What can hang from each mark:
vagotoz: rugifu vikid
tetulaz: gimur
losig: rugifu
fosu: gimur nonel
vikid: gimur sagit
gimur: domer fasug koduti sase telapa tetulaz vikid zosuzos
rugifu: gimur sagit
sase: nonel
nonel: koduti
sagit: rugifu
zosuzos: gimur losig

Every row comes from one small tree of marks. The marks that hang from a mark follow it in brackets, in alphabetical order. Every link used is in the known rows. Which tree was each row made from?
Known rows:
tetulaz[gimur[fasug vikid]]: [ -1  -2   0  -5  -2  -7  -4   9   9 -12 -35  -6  -5  -7  15   0  10   7
   2  -2   1  -1   7  -5 -12 -15  -1 -12   2   8   1   0   7 -16  -4  10
  -1 -12]
rugifu[gimur[domer koduti] sagit]: [  1  14 -29   9   4   5  -5  -1  28   3 -11 -21  -6 -20  24  -4  -5   1
  -4  44   4  -1  -7   4  -3   7  -8 -40  -5  -3   7  -4  17  -9   8  14
   3  -1]
losig[rugifu[gimur[tetulaz] sagit]]: [  6  15 -26   8   6  16  -6   9  14   7  10  21  -9  -6  44  -2 -14  16
  -2  56   8  13   9  12  20  -3  -3  -7   0   1 -16  -2  18   3   6  -6
  -9 -14]
rugifu[gimur[vikid] sagit]: [  3  -4 -25  12   6   5  -2   5  18  -2 -11  -9  -6 -10  40  -1 -11  14
  -3  41   3   0  -1   9  -2   7  -2 -32  -4   2  -4  -7  14  -1   9  -2
   2  -4]
gimur[fasug tetulaz vikid]: [  1   0   2  -1   2   3  -3  11   1   1 -13   2  -6 -23  20  -2  11   5
   2  58   6  13  11   0 -18 -12  -2 -27   1   7 -14  -2  -4 -14  -8   2
  -3 -21]
tetulaz[gimur[telapa]]: [  0   1  -2  -8  -3   5  -8  -1  10  -5  -5  11  -4  -7 -14  -3   6  24
   3 -46   4  -3   8  -3 -10 -10  -3   8  -2   6   9  -2  11  -9   2  -2
  -3   9]
sase[nonel[koduti]]: [ -6   2   0  -6  12   4  -9  -2   4  -2  -4  -9  -5  10  11  -5  14   9
   2  16  -7  -9   4   8   6  13   5 -27  -4  -2  -1  10  -4   1 -23   3
  -5   0]
tetulaz[gimur[domer fasug koduti vikid]]: [ -2  15  -1  -8  -2 -13  -9   5  18 -10 -37 -21  -6 -26   6  -3  16  -5
   4  14   3  -3   3 -11 -15 -15  -8 -54  -1   5   9   2   5 -24  -4  20
   2 -11]
gimur[domer koduti sase zosuzos]: [  7  27  13  -3   2  -9  -8   0  20   0   1 -13   0 -63  -6 -21   5   2
   1  50  -2  -1  -9   2   0   8  -5 -38  -3  -9  12   5  -2 -18  -2  13
   1   3]
fosu[gimur[zosuzos] nonel[koduti]]: [-10  11 -13  -8 -11  -5  -1   1  22  -7 -27   9   0 -22   7  -5  16  14
   4  68  -5 -10   0   6  -1   4   3 -15  -2   3  -2  11  -7   0 -25   9
   1  -3]
fosu[gimur nonel]: [ -1   1  -8  -6 -11  -1   1   3   8  -2 -30   0  -3   9   0  -6   4   4
   3  49   2  -5   3   4  -3   5  -5   9   3   3  -9   1  -6  -2  -2   8
   1  -4]
sagit[rugifu[gimur[koduti telapa]]]: [ -7  42  -1   7   2  14  -9   2  17  -1  -1  25  -5 -13  -7   0  -5  37
   1  16   7   2  -1  -1 -17   6   1 -33  -2   9  12  -1  12  -2   3  -6
 -10  -6]
nonel[koduti]: [ -4   5   0  -2   1  -4  -2  -4   2  -1  -4   2   2   1   5  -4  10   5
  -3   1  -7  -4   2   0  -1  -4   4 -32  -5  -1   4   6  -1   3 -19   0
  -1   3]
tetulaz[gimur[domer sase vikid]]: [ 17  16  21 -10   1 -14 -12   3  15  -7 -16 -26  -5 -24   2 -31   5  -1
   0   9   0  -8   1  -5 -11 -10 -10 -38   1  -5   7  -3   5 -17  -1  14
   4   4]
fosu[gimur[telapa] nonel[koduti]]: [ -4   8 -11 -10 -12   3  -3  -4  12  -3 -28  15  -5  -1 -12 -12  17  25
   2  36  -4 -10   8   2 -14   2  -2 -21  -4   7  -4   5  -6  -8 -21   3
  -3   5]
fosu[gimur]: [ 3  5 -8 -5 -3 -2 -6 -2  6  2 -5 -2 -1  4 -6 -4 -1  8  5 38  3 -1  3  1
 -7  1 -3 10  2  3 -5  3 -3  1  1  3  0 -5]
gimur[sase[nonel] telapa]: [ 10   3  18  -7  15  12 -14   1   3  -1   1  -3  -9 -15 -10 -27   5  28
   3  18  -2  -2   8  14  -2  23  -4   2  -3   0  -3   2  -2 -21  -1   0
 -11   5]
gimur[domer telapa]: [ -1  15   1  -2  -2   6  -5  -5  15   2   5  -2  -5 -19 -28 -11  11  -4
   4  -1   1  -9  -3  -6 -14   2  -6  -5   0   3   6  -1   1 -21  -1   5
   2   9]
vagotoz[rugifu[gimur[sase] sagit]]: [ 18  -8 -14   5   7   6   0   7   7   5 -17   5 -13 -14  32 -14 -30  20
  -2  47  -1  -2   4  13 -23  14   2   3  -1  -1  -6  -4  18  -5  11   4
  -7  -7]
rugifu[gimur[tetulaz vikid[sagit] zosuzos]]: [ -1   8  13   1   2  10 -14   5  19  -1  16   1  -2 -56  22  -3   4  26
   2  92  13  -6 -11  23  -3 -10   6 -25   0  -2  -7   2  14   6  -3  -5
   0 -18]
gimur[domer sase telapa tetulaz]: [ 16  22  19  -5   3   9 -12  -1   9  10  14  -1  -7 -42 -19 -34  10  11
   0  44   5   6   7   0 -20  -3 -12 -17   0  -3  -2  -3   0 -26  -3   3
  -4   6]
sase[nonel]: [ -3  -4   1  -3  13   8  -9   2   2  -2  -2 -12  -7   9   5  -2   3   4
   5  15  -1  -5   2  10   7  16   0   4   1  -2  -4   4  -3  -2  -4   4
  -5  -4]
fosu[gimur[telapa zosuzos] nonel[koduti]]: [-10  13 -14  -8 -12   4  -3  -1  25  -6 -21  21  -2 -33 -11  -9  20  30
   6  56  -4 -12   4   7 -10   6   1 -14  -5   7   0   9  -5 -11 -24   1
  -4   4]
gimur[domer]: [  0  12   2   1  -1  -3  -3  -3  12   3   1 -15  -2  -7 -10  -8   6 -21
   1  12  -1  -6  -7  -6  -5   0  -6  -7   1  -2   5   0   1 -10  -2  11
   5   2]
vagotoz[vikid[gimur[tetulaz] sagit[rugifu]]]: [ -3  37  19 -16  -1   9 -18   5   9  12   6  13 -15 -10 -19  -7 -12  15
   4  71  17 -15   8  31  -6 -18   3  35   2   7   3  -2  10   8  -7  -3
  -1 -18]
tetulaz[gimur[koduti zosuzos[losig]]]: [ -4  17  -2  -7  -3 -10  -9  31  19 -10  -7  10  12 -48   6   9  -1  21
   3 -13   3  -2  -2   4   1  -8   0 -26  -2   7  24   3  20  -3  -8   6
   4   1]
rugifu[gimur[koduti] sagit]: [  2   4 -31   9   5   8  -3   0  18   1 -12  -6  -4 -13  34   4  -9  20
  -4  32   3   5  -2   8   3   8  -2 -33  -6  -1   2  -4  16   0  10   2
  -1  -3]
vikid[gimur[fasug sase] sagit[rugifu]]: [  7  35  30 -13   0  -1 -19   6   6  -1 -25  10 -10 -13  -4 -21  -5  12
   3  67   1 -12   4  24  -4  -7   5  27   2   3  10   4  15 -18  -4  19
  -4 -26]
tetulaz[gimur]: [  1  -1  -1  -7  -1  -3  -5   0   6  -7 -10  -2  -2   5   2   0   2   8
   2 -33   4  -2   4  -3  -2 -13  -3   7   1   2   7   0   9   0   2   5
  -1   2]
gimur[domer vikid]: [  1  12   4   0  -1  -7  -3   2  12  -1  -3 -19  -3 -16  -2  -9   5 -18
   1  28   1  -7  -4  -7  -9  -1  -5 -42   1  -1   2  -2  -3  -8  -3   5
   7   1]
rugifu[gimur sagit]: [  3  -4 -28  11   4   9   0   2  17   1  -8  -4  -4   0  33   0 -11  12
  -3  28   3   1  -2  11   1   7  -2   1  -3   1  -2  -5  18  -1  10   4
   0  -2]
fosu[gimur[sase] nonel]: [ 14   5   9  -8  -7  -5  -3   4   5  -2 -34  -2  -4  -4   2 -27   1  14
   0  64  -2  -2   5   7  -3   9  -9   6   3  -3 -10   1  -7  -9  -1  12
  -1  -4]
rugifu[gimur]: [ 0  0  0  6  0  5 -2  2 11 -2 -3 -3  0  4 12 -1 -3 13 -2 24  3 -2 -7  1
 -7  4  0  4  3 -1 -1 -4 10  3  3  4 -2 -6]
tetulaz[gimur[fasug telapa vikid]]: [ -2  -1  -1  -7  -3   0  -6   7  12 -13 -29   7  -8 -17  -1  -2  14  24
   6 -15   3  -2  11  -5 -21 -14  -2 -11  -1  14   4  -1   9 -27  -3   3
  -4  -6]
sagit[rugifu[gimur[tetulaz]]]: [ -1  36   3   8   3  15  -8   8  11   5   9  19  -4  -2  15  -4  -9  19
  -1  55  14  11   2   2 -15  -4   0  -7   5   3  -3  -4  11  10  -1  -2
  -8 -16]
zosuzos[gimur losig[rugifu]]: [  4  25   9   7  -6  -6   0  38   7   2   0  36  12  -7  13   1 -14   3
   1  11   1  -6 -14   0  16   6   2   3   6   6  17   1  22  -8 -11   2
  -1 -10]
losig[rugifu[gimur[domer fasug] sagit]]: [  0  22 -28   9   0   4   0  10  30  -1 -21   4  -9  -6  33  -5  -5 -11
   1  58   0  -3  -2   4  15   4  -5  12   4   4  -6   1  20 -26   5  20
  -2 -19]
vikid[gimur[sase] sagit]: [ 15   6  29 -18   0  -4 -22  -2   2   1  -4  -8  -7 -18  -6 -25  -2  15
   0  48   2 -15   0  24   4  -6   1  14  -2  -7   5  -1  12  -7   1   9
   1  -7]

Write each row's tree:
[  3  -3 -27  10   7  13  -4  12  18   2 -22  -4 -10 -24  53  -3  -1  16
  -2  87   9  14   9  11 -15  -5  -3 -24  -2   8 -15  -7  15 -15   2   5
  -2 -22]
rugifu[gimur[fasug tetulaz vikid] sagit]
[ -5  35   0   7   0  16  -6   4  18  -1   1  26  -5  -2  -8  -3  -7  28
   2  13   7  -1  -2   0 -19   6   2   2   2  10   8  -3  15  -4   2  -5
  -9  -5]
sagit[rugifu[gimur[telapa]]]
[  9  44  18   6   4   2  -8   6  11   0  -9   9  -2 -15  13 -18 -12  29
  -3  45   2   7  -2   4  -7  10  -1 -37   0  -3   9  -1   9   2   3   3
  -9 -10]
sagit[rugifu[gimur[koduti sase]]]
[-11  51   0   8  -3  14  -8   2  40  -3   9  17  -4 -40 -19  -7   0  14
   7  45   7 -10 -13   0 -19  10   2   3   4   8  16   2  15 -15  -2   6
  -4  -3]
sagit[rugifu[gimur[domer telapa zosuzos]]]
[ -5  19  -2  -1  -4   0  -7  28  18  -2   9  25  10 -64 -15   6   2  28
   3   7   2   0  -2   6  -7   6   3 -31  -5  10  20   1  12 -14 -10  -6
   2   5]
gimur[koduti telapa zosuzos[losig]]
[ 17  19  20  -3   5   0 -10   2   6  10   9 -13  -3 -31  -1 -32   6  -5
  -2  56   4   8   3   0 -11  -5 -11 -18   2  -7  -5  -3  -2 -15  -5  10
  -1  -1]
gimur[domer sase tetulaz]
[ 13  10  19   3   2  12  -6   9   5   6 -14  23  -4 -42   5 -27  10  29
   3  62   7  10  -2   2 -29   1  -5  15   2   6   5   0  10 -40  -8   9
 -12 -16]
zosuzos[gimur[fasug sase telapa tetulaz]]
[ 17  16  11  -7   4 -13 -12   2   4   0 -14 -13  -3 -30   6 -20  -1  28
   0  70   0   4   8   2  -9   5  -7 -62  -5  -4  -4   2 -10  -6   1  -1
  -1  -6]
fosu[gimur[koduti sase vikid]]
[  4  18 -27   6   5  24  -8   7  18   8  15  34 -12 -19  28  -6  -9  32
   0  42   9  12  12  11  11  -2  -3  -6  -1   7 -14  -5  20  -9   7 -12
 -11  -6]
losig[rugifu[gimur[telapa tetulaz] sagit]]
[ -6   6 -12  -6 -12  -1  -1   3  19  -5 -25   5  -2 -23   1  -2   5   8
   7  68   1  -7  -1   8   0   9  -2  16   2   3  -6   4  -7  -3  -5   8
   0  -7]
fosu[gimur[zosuzos] nonel]
[  0   8 -13  -7  -9  -3  -2   1   8  -2 -33   0  -3  -3   2  -3   5  13
   2  53   1   0   4   3  -3   4  -6 -27  -1   1  -6   1  -8   1  -2   7
  -1  -6]
fosu[gimur[koduti] nonel]
[ -9  32  -2   9  -3  15  -4   8  20  -5 -19  28  -7  -4  -3  -1   1  26
   4  30   4   0   1   0 -23   5   3  18   4  16   5  -1  14 -20  -1   6
 -10 -18]
sagit[rugifu[gimur[fasug telapa]]]
[ -2  14  -1   4  -2   3  -2  12  15  -6 -17  21  -6   6  23   1   1  10
   1  40  -1   1   0   1  12   1   2  19   6   6  -9   3  13 -12   0   7
 -10 -25]
losig[rugifu[gimur[fasug]]]
[  3  18  16   1  -1  -1  -9   6   9  -5   5  13  -3  -7  20  -2  -5  16
   0  44   2 -15  -9  17  24  -7   5 -25   1  -2  -8   3  15   8   3  -8
  -5 -17]
losig[rugifu[gimur[vikid[sagit]]]]
[  5  20   9   8  -7  -6  -3  32  18   4  -6   0  12 -21  -2  -7  -2 -18
   1  24   4 -13 -23  -6 -15   8  -5  -2   6   5  28  -2  21 -20 -12  20
   9  -3]
zosuzos[gimur[domer] losig]
[ 16  17  19  -6   7   5 -14   4   0   6   7   7  -7 -55   1 -24   7  40
  -2  47   6  16  15   2 -18  -4  -7 -80  -7   0  -6  -4  -5 -14  -2 -15
  -8   1]
gimur[koduti sase telapa tetulaz vikid]
[  6  16  -3  -7  -9   1  -7   6  17   4 -22 -16  -8 -19   4 -18  11  -7
   4 104  10   0   7  -2 -20  -5 -14 -41   5   2 -16  -3 -11  -8  -9  11
   5  -8]
fosu[gimur[domer tetulaz vikid] nonel]
[  5 -11 -27   2   7  16   4  10  13  15  -7  10 -20 -11  23   1 -30  19
   0  69  14  -2  11  21 -31  -1   1  26   0   9 -14  -8  14   5   5  -8
  -4 -13]
vagotoz[rugifu[gimur[tetulaz] sagit] vikid]
[  6  12  14 -14   0   4 -19   1  20  -2   4  13 -10 -52 -16 -22   1  35
   6  46   0  -4   5  10 -11   6  -1  14  -2   1  10  -4   7 -21  -1   0
  -7   4]
vikid[gimur[sase telapa zosuzos]]
[ 13   1  21 -12  15  -4 -17   8   5 -11 -17 -23 -10  -8  17 -24   2  22
   3  12  -1  -5  10   9   2   8  -5 -27  -1  -4  -1   2   2  -9  -3   6
  -5  -1]
tetulaz[gimur[sase[nonel] vikid]]
[ 13  17  19  -4   3   0  -8   8   8   7 -11 -11  -5 -34   4 -30  13 -10
  -1  73   3  10   6   0 -16  -6 -10  -1   3  -1  -8  -1  -2 -31  -7  21
  -3 -15]
gimur[domer fasug sase tetulaz]
[  2  18   7   9  -7  -7   0  37  20   1 -27   1  12 -23   3  -6   5 -21
   2  41   2 -11 -23  -5 -21   5  -4  13   7  11  26  -1  22 -36 -15  31
   9 -16]
zosuzos[gimur[domer fasug] losig]
[ 14  14  23  -6  15  -4 -15   5  11  -3  -7 -35  -9 -19   4 -32   5  -5
   2  58  -3  -9   1   7  -2  21  -8 -40   2  -7  -3   1  -9 -19  -6  12
   0  -2]
gimur[domer sase[nonel] vikid]
[ -3   4  -5  -9  -2  -6  -7   3   7  -9 -35  -2  -3  -9   9   6  10  14
   2 -12   3   4   7  -3  -8 -14  -1 -13  -1   6   7   3  10 -15   0  15
  -5 -12]
tetulaz[gimur[fasug koduti]]
[  0  19   1   2  -2  12  -6   5  14  -2   8  32  -6  -3   1  -3  -4  28
   2  10   0  -2   0   0  10   3   1   3   2   4  -4  -1  13  -6   4 -10
 -11  -5]
losig[rugifu[gimur[telapa]]]
[  4   3  16  -5   2   4 -10   1  -5   5  11  -1  -3 -28   9  -6   5   9
   0  49  10  -4   1  16  -1 -16   1 -36  -2  -2 -10   2   3   4  -4  -7
   2 -13]
gimur[tetulaz vikid[sagit]]
[  8  33  21   4  16  11 -15   8  13  -3  -8  -2  -8   6  15 -25 -11  25
   2  58   2  -2  -1  14  -1  27   0   2   5   0   1   2   9  -2  -1   9
 -11 -14]
sagit[rugifu[gimur[sase[nonel]]]]
[ -5  18 -15  -7  -3   5 -11  -4  22   1   4  15  -2 -51 -20   2   5  37
   8  46   4  -1   1   2 -11   6   0 -17  -5   6   5   9  -3 -11   0  -5
  -5   1]
fosu[gimur[koduti telapa zosuzos]]
[  3  23  -9 -10 -10   3  -9   2  16   9 -21 -12  -7 -21  -2 -13  12  -2
   2  94  10   5   5   0 -15  -3 -14 -42   1   0 -10   1  -9  -7  -6  15
   1  -9]
fosu[gimur[domer koduti tetulaz] nonel]
[  6  15  18  -4   0   1 -13   0   6   8  12 -17  -4 -35  -1 -13  10 -11
   1  62   9  -8  -4  12  -6 -18  -3 -42  -2  -4  -6   2   3  -3  -5   4
   6 -11]
gimur[domer tetulaz vikid[sagit]]
[ 13   9  10  -8   1  -3  -8   8   9  -3 -27   4  -7 -31  -7 -27   9  32
   5  69  -3   1  13   2 -26   4  -5 -10   0   9  -8   3  -6 -33  -2   4
  -6 -10]
fosu[gimur[fasug sase telapa vikid]]
[  0  -6 -29  11   5   4   1  11  21  -6 -33  -8  -8 -13  46   0  -3  11
  -2  59   2   1   1   9  -9   5  -1 -17  -2   8  -7  -5  16 -18   5  10
   0 -17]
rugifu[gimur[fasug vikid] sagit]
[ -4  18  -1   5  -3  -2  -8  32  26  -5   0  10  13 -48  15   7  -3  24
  -1  44   5  -1 -12   7  -3   8   2 -29  -1   5  17  -1  21   0  -6   4
   3  -6]
rugifu[gimur[koduti zosuzos[losig]]]
[ -5  10  13 -20  -5  -5 -14   1  23   3 -25 -21 -14 -13 -28 -11   7 -13
   5  70   7 -31  -5  23 -10 -12  -1  53   2   6   7  -2  10 -24  -7  24
   8 -17]
vagotoz[vikid[gimur[domer fasug] sagit]]
[ -2  -4 -32   9   2  17  -1   4  24  -2 -24  11  -9 -15  22   0   1  25
   1  31   2   2   3  10 -14   7  -1  20  -3  12  -1  -5  20 -29   7   9
  -4  -8]
rugifu[gimur[fasug telapa] sagit]
[ 18  17  -9   7   6   3  -2   8  13   0  -4  14  -8  -8  41 -20 -18  20
  -4  41  -3   3   4  15  27  11  -4  -1   0  -5  -8  -2  18  -7  11   2
  -8  -6]
losig[rugifu[gimur[sase] sagit]]
[ -5  34   0   4  -3   2  -6   7  34  -4  12  10  -3 -30   8  -4  -2  -3
   6  55   2  -9 -14   0  17   6  -1   3   6  -2   1   4  12  -6  -1   7
  -3 -10]
losig[rugifu[gimur[domer zosuzos]]]
[ 15  18  21  -3   2  -4  -8   1  12  -1  -1 -10  -6 -40 -18 -32   7   7
   0  28  -2  -6   2  -5 -17   5  -9 -43  -2  -1   3  -4  -3 -28  -1   3
   2  10]
gimur[domer sase telapa vikid]
[ -2  51  11   4  -1   3 -13   0  22   3  -2  -5  -2 -18  -6  -5  -4   3
   1  51   8 -16 -18  12  -3  -2   1 -33   0  -1  16   5  18   1   1  14
   2 -16]
vikid[sagit[rugifu[gimur[domer koduti]]]]
[ -9  31  -1   9  -1   8  -1  10  17  -5 -24  15  -4   8  14   1  -4  10
   1  43   4   1  -4   0 -15   3   4  17   5  10   3   1  14  -9  -2  13
  -7 -25]
sagit[rugifu[gimur[fasug]]]
[  1   2  -6  -6 -10  -4   0   6   8  -6 -34  -5  -5   0  10  -7   4   7
   3  63   3  -6   5   2  -8   4  -6 -27   2   4 -12  -2 -10  -1  -4   4
   2  -7]
fosu[gimur[vikid] nonel]
[  7  23  14   2   1   7 -11   1  35  -2   6  -2  -3 -60 -13 -29   6  21
   2  57   1  -7 -12   3 -16  14  -5   3   0  -3  10  -1  11 -27   0  10
  -3   5]
rugifu[gimur[domer sase telapa zosuzos]]
[ -8  12  -9  -7 -10  -9  -1   4  21  -9 -30   3  -1 -31  17  -7  15  16
   5  81  -5 -12   1   5  -5   3   3 -50  -4   4  -5   8 -11   2 -25   3
   2  -3]
fosu[gimur[vikid zosuzos] nonel[koduti]]
[  7  44  18   7   6  11 -11   9  21   2  12  21  -4 -48  18 -20  -9  31
   1  90  10  11  -1  11 -11   4   2  -2   4  -1   1   0  11   1  -4   2
 -11 -16]
sagit[rugifu[gimur[sase tetulaz zosuzos]]]
[  6  17   6 -12  15   0 -19   2  17  -1  -6 -13  -5 -44   4 -19   1  33
   7  90  -1   0   2  18   5  26  -2 -17  -3  -5  -2  13 -10 -10  -5   9
 -10  -8]
fosu[gimur[koduti sase[nonel] zosuzos]]
[  6   2 -13   4  19  12 -13   5  29  -4  -6 -13  -9 -37  40 -21 -10  28
   1  77   0  -2  -4  28  13  33   1  12  -2  -4  -2   3  14 -13   4  10
  -7  -5]
rugifu[gimur[sase[nonel] zosuzos] sagit]
[ 12  18  17  -4   3   8  -9   6  12   7  -7   2  -8 -45 -14 -33  17   6
   0  59   4   8   9  -1 -26  -4 -11   0   1   4  -5  -1   0 -42  -7  16
  -5  -7]
gimur[domer fasug sase telapa tetulaz]
[ -8  34  11 -13  -5  12 -20   3  13  -2 -18  25 -13 -12 -23  -3   2  19
   8  38   5 -16   5  20 -14 -10   7  32   0  15  11   3  18 -22  -5   8
  -4 -21]
vikid[gimur[fasug telapa] sagit[rugifu]]
[  4  12   9 -10   2  -9  -9   6  16 -11 -30   1  -2 -54  12 -11  10  27
   3  21  -2   5   4   5  -2  -6   1  -7  -3   1  11   7   7 -24  -3  18
  -7 -11]
tetulaz[gimur[fasug koduti sase zosuzos]]
